What can hang from each mark:
J_999: J_89 J_724
J_121: J_27
J_27: J_121 J_212
J_212: J_121 J_516
J_516: J_212
J_860: J_516
J_724: J_345 J_860 J_999
J_345: J_724 J_860
J_89: J_27 J_999

Every row comes from one small tree of marks. The marks that hang from a mark follow it in brackets, in the order of their numbers. Every link used is in the known rows. Which tree was each row made from?
Known rows:
J_724[J_860]: [  3  -7  -1  -8  12 -10 -21  -7  -1  -7  -8  -5   0   3  -2  10   0  18
 -17   5  -6   1  15   4]
J_516[J_212]: [ -4   8   8 -16  10 -14   3  -4   3 -17   1  -4  -5 -20   4   2   2  12
 -11  16   3   6  -7  10]
J_27[J_121 J_212]: [  3  -4   7   1  -4 -14   4  -6  -3  -3  -3   1   4  -2  -4   2   3   4
 -10  20 -16  -1  -2  17]
J_121[J_27[J_212]]: [  1  -5  -7   5   2 -18   3 -15   0   0   1   7   3  -5 -16  -1   8  11
 -19  21   3   3  -7   7]
J_516[J_212[J_121]]: [ 10  12   3 -15   7 -13   4   1   7 -22   2  -6   2 -14  11  -8  23  12
  -3  17   8  -3   3   5]
J_212[J_516]: [ -6   6  -1  -6   7 -10  -2 -16  12  -8  -2 -12  13 -14  -4   0  12  15
  -3   3 -11  13  -1   5]
J_345[J_724[J_999]]: [  8   7 -10 -13   8 -18 -20  -8  -7  -4   9 -11 -10  -2   1  -7 -22  18
 -13   2   2  10  -4   1]
J_27[J_121]: [  2  -4  11  -8   9 -13   3 -10   0  -8  -2  -8   0   2  20   2  -2  14
 -11  17 -11   6   1  20]
J_724[J_345 J_860[J_516] J_999]: [  4 -11 -14  -3  -1 -10 -30 -11  -9  -1 -14  17   0   2  -3  15  -3   5
 -28 -17  -5   1  -1   0]
J_89[J_27]: [  3  -5   8  -9   5 -17  11  -8   5 -14   2   1   2  -3   3  -1   2   5
  -1  15   3   5 -14  14]
J_999[J_89[J_27] J_724[J_345]]: [ 16   2  12 -15  -2   3  30 -14  13   8   5  19  -9  -5  -6   1   3 -23
   8  19   9  15 -33   3]
J_121[J_27[J_212[J_516]]]: [ -5   3 -10   7   0 -16   2 -18  11   1   1   4  16 -16 -20  -4  23  11
 -11   7  -4   9  -2   4]
J_724[J_345 J_999[J_89]]: [  8   5  -8  -7   6   4  -5 -13  -5   6  -6  14   6   3  -7  19   6 -10
   1   1  -6   8 -24  -1]
J_89[J_27[J_212] J_999]: [  1  -5   9  -9 -10 -11  20  -6  10 -12   0   3   7  -7 -19  -3  10 -10
  -4  17   0  -3 -23  -3]
J_345[J_860[J_516[J_212[J_121]]]]: [  9  11  -1 -21  -2 -13   7 -17   5 -26  11  -6   0 -23  14   4  20  21
   7  10  22  -9   4  10]
J_724[J_345 J_860 J_999]: [  9  -5 -12  -1  11 -10 -30  -3  -7   3  -8  17   4  10 -10  13   1   8
 -17 -15 -11   2   0  -7]
J_860[J_516[J_212]]: [ -9   1   6 -19  -3 -15   4 -12   0 -21  -5  -4  -8 -29  10   3  -1  10
 -22  15   8   5  -8  16]
J_345[J_724 J_860[J_516]]: [  1   3   0 -25   0 -17   3 -28  -5 -13  17 -20 -13 -16   5   3 -25  28
  -4  11  18   4  -1   9]
J_724[J_345 J_860[J_516] J_999[J_89]]: [  5  -6 -15 -10  -4   6 -26 -15 -10   2 -19  16   3   0  -4  28   4 -12
 -15 -12  -3   0  -4   1]
J_724[J_345[J_860[J_516]] J_999]: [  5  -1 -12  -6   0 -13  -6 -26  -7  -2   7  15   2  -4  -4  17  -4  14
  -1 -11   6   1 -21   2]
J_212[J_121 J_516]: [  8  11  -5  -4   5  -8  -1 -10  17 -14   0 -13  20  -8   4 -10  33  15
   5   3  -5   4   8   1]
J_724[J_345[J_860[J_516[J_212]]] J_999]: [  0   9  -7 -15   2 -16  -4 -19  -5 -10  10  19  -2 -21  -1  17   1  11
  -2 -10  12   2 -21   4]
J_89[J_27[J_121 J_212[J_516]]]: [ -1   0   8   0 -10 -18  12  -5  11  -6   1   7  20 -13  -5  -2  21  -7
   7   7 -18   5  -4  20]
J_121[J_27]: [  1  -4  -3  -4  15 -17   3 -19   2  -5   1  -2   0  -1   8  -2   4  22
 -19  19   8   8  -4  10]

Write each row's tree:
[ 13   7  -6 -12   5  -2   7 -20  -1   3  11  24  11   3  -9  27  10 -11
  32  -3   9   1 -30   3]	J_724[J_345[J_860] J_999[J_89[J_27]]]
[  6 -11   5 -18  -4   0   3 -18  12   1  -8   6 -14  -7  -3  -3  -7   0
 -34   0   7   8  -9 -15]	J_89[J_999[J_724[J_345 J_860[J_516]]]]
[  9   0 -15  -9   8   4 -36  -8  -6   2 -11   2   3   4  -4  26   6  -1
  -2  -5  -5   2  11   1]	J_724[J_860 J_999[J_89]]
[ 11  -3  12  -8 -12 -10  25  -8  20   1   9   9  -8 -12 -23 -16   3 -13
  -6  20   7   7 -26  -8]	J_89[J_27[J_212] J_999[J_724]]
[ 14   0   2 -15   5   8 -12 -14   7  10  -4  -2 -14  -4  -6  11  -1  -3
  -5  13   3  11   9   0]	J_999[J_89 J_724[J_860]]
[  9 -11   1  -9  -4  -7  -6 -15   4   5  -7  14 -16  -6  -5   0 -10   4
 -30   1   3  10  -3  -1]	J_999[J_724[J_345 J_860[J_516]]]
[  8   8 -11  -1  11 -13   2 -18  18 -10   3  -7  20  -6  12 -14  39  22
  -3   5   5   5  11   3]	J_212[J_121[J_27] J_516]
[ 11  10  -3 -12  14 -17   7  -7   9 -18   5   1   2 -12  19 -12  30  19
 -11  19  19  -1   5   7]	J_516[J_212[J_121[J_27]]]
[ 12  -3  14  -7 -13  -8  35  -7  18   4   7  23  -6  -7 -28 -15   4 -19
  -8  15   5   7 -40 -15]	J_89[J_27[J_212] J_999[J_724[J_345]]]
[  3 -10 -16  -6   0 -12 -40 -11  -9  -6 -13   3  -3  -3   4  13  -3  12
 -25 -13  -2   0  12   7]	J_724[J_860[J_516] J_999]
[ -4   4   3   3  -6 -13   1  -9   9  -1  -3  -3  17 -13  -8   1  16   4
  -2   7 -24   6   4  14]	J_27[J_121 J_212[J_516]]
[ 17  -4   8 -16   0   5   8  -9  10  10  -2  22  -8   1 -10  10   5 -21
   3   9   6  10 -12   0]	J_999[J_89[J_27] J_724[J_345 J_860]]
[  9  11  -9   5  -9  -9   1  -6  15  -9  -1  -4  22 -11 -20 -10  37   5
   5   5 -11  -3   6  -2]	J_27[J_212[J_121 J_516]]
[ 18   7  10 -18   1   2  32 -25  13   9  20  20  -7  -5 -10  12   3 -11
  30  15  18  11 -31   2]	J_999[J_89[J_27] J_724[J_345[J_860]]]
[  9  11   1 -19  -2 -11  17 -16   5 -21   9   8   3 -19   8   6  20  13
   5   6  19  -9  -9   3]	J_724[J_345[J_860[J_516[J_212[J_121]]]]]
[ 10   2  -4  -9   1  -1   5  -8  -1   1  -3  24   8   3  -4  16  11 -21
  11   1  -1   6 -31   5]	J_724[J_345 J_999[J_89[J_27]]]
[  9   3  -5 -10   1  -3  -5 -10   0  -4  -1  10   6  -1   2  15  10 -14
  14   6   3   5 -18  11]	J_724[J_999[J_89[J_27]]]
[ 29   6   2  -6 -17   2  21  -5  16   2   7  13  -2  -7 -17 -10  27 -26
  20  26  12   0 -13   2]	J_999[J_89[J_27[J_212[J_121]]] J_724]
[ 25   2   7  -7 -14  -8  26  -3  24  -6  10   7  -2  -7 -15 -26  25 -12
   3  20  11  -3 -17 -13]	J_89[J_27[J_212[J_121]] J_999[J_724]]
[  0  -4   0 -12   0 -10  14 -29  -2  -7   5   6   0  -7  -3  15  -5  16
  -3   5   9   0 -19   6]	J_724[J_345[J_860[J_516]]]
[ 12  12  -4  -4 -16   2  14  -5  19 -10  -2   4  27 -13 -18   2  48 -23
  27  11  -3  -4  -4   5]	J_999[J_89[J_27[J_212[J_121 J_516]]]]
[ 10   6 -10  -3  12 -13  -6 -20  -5   3  12  15   6   5 -11  16  -1  18
  10  -8   1   3 -20  -5]	J_724[J_345[J_860] J_999]
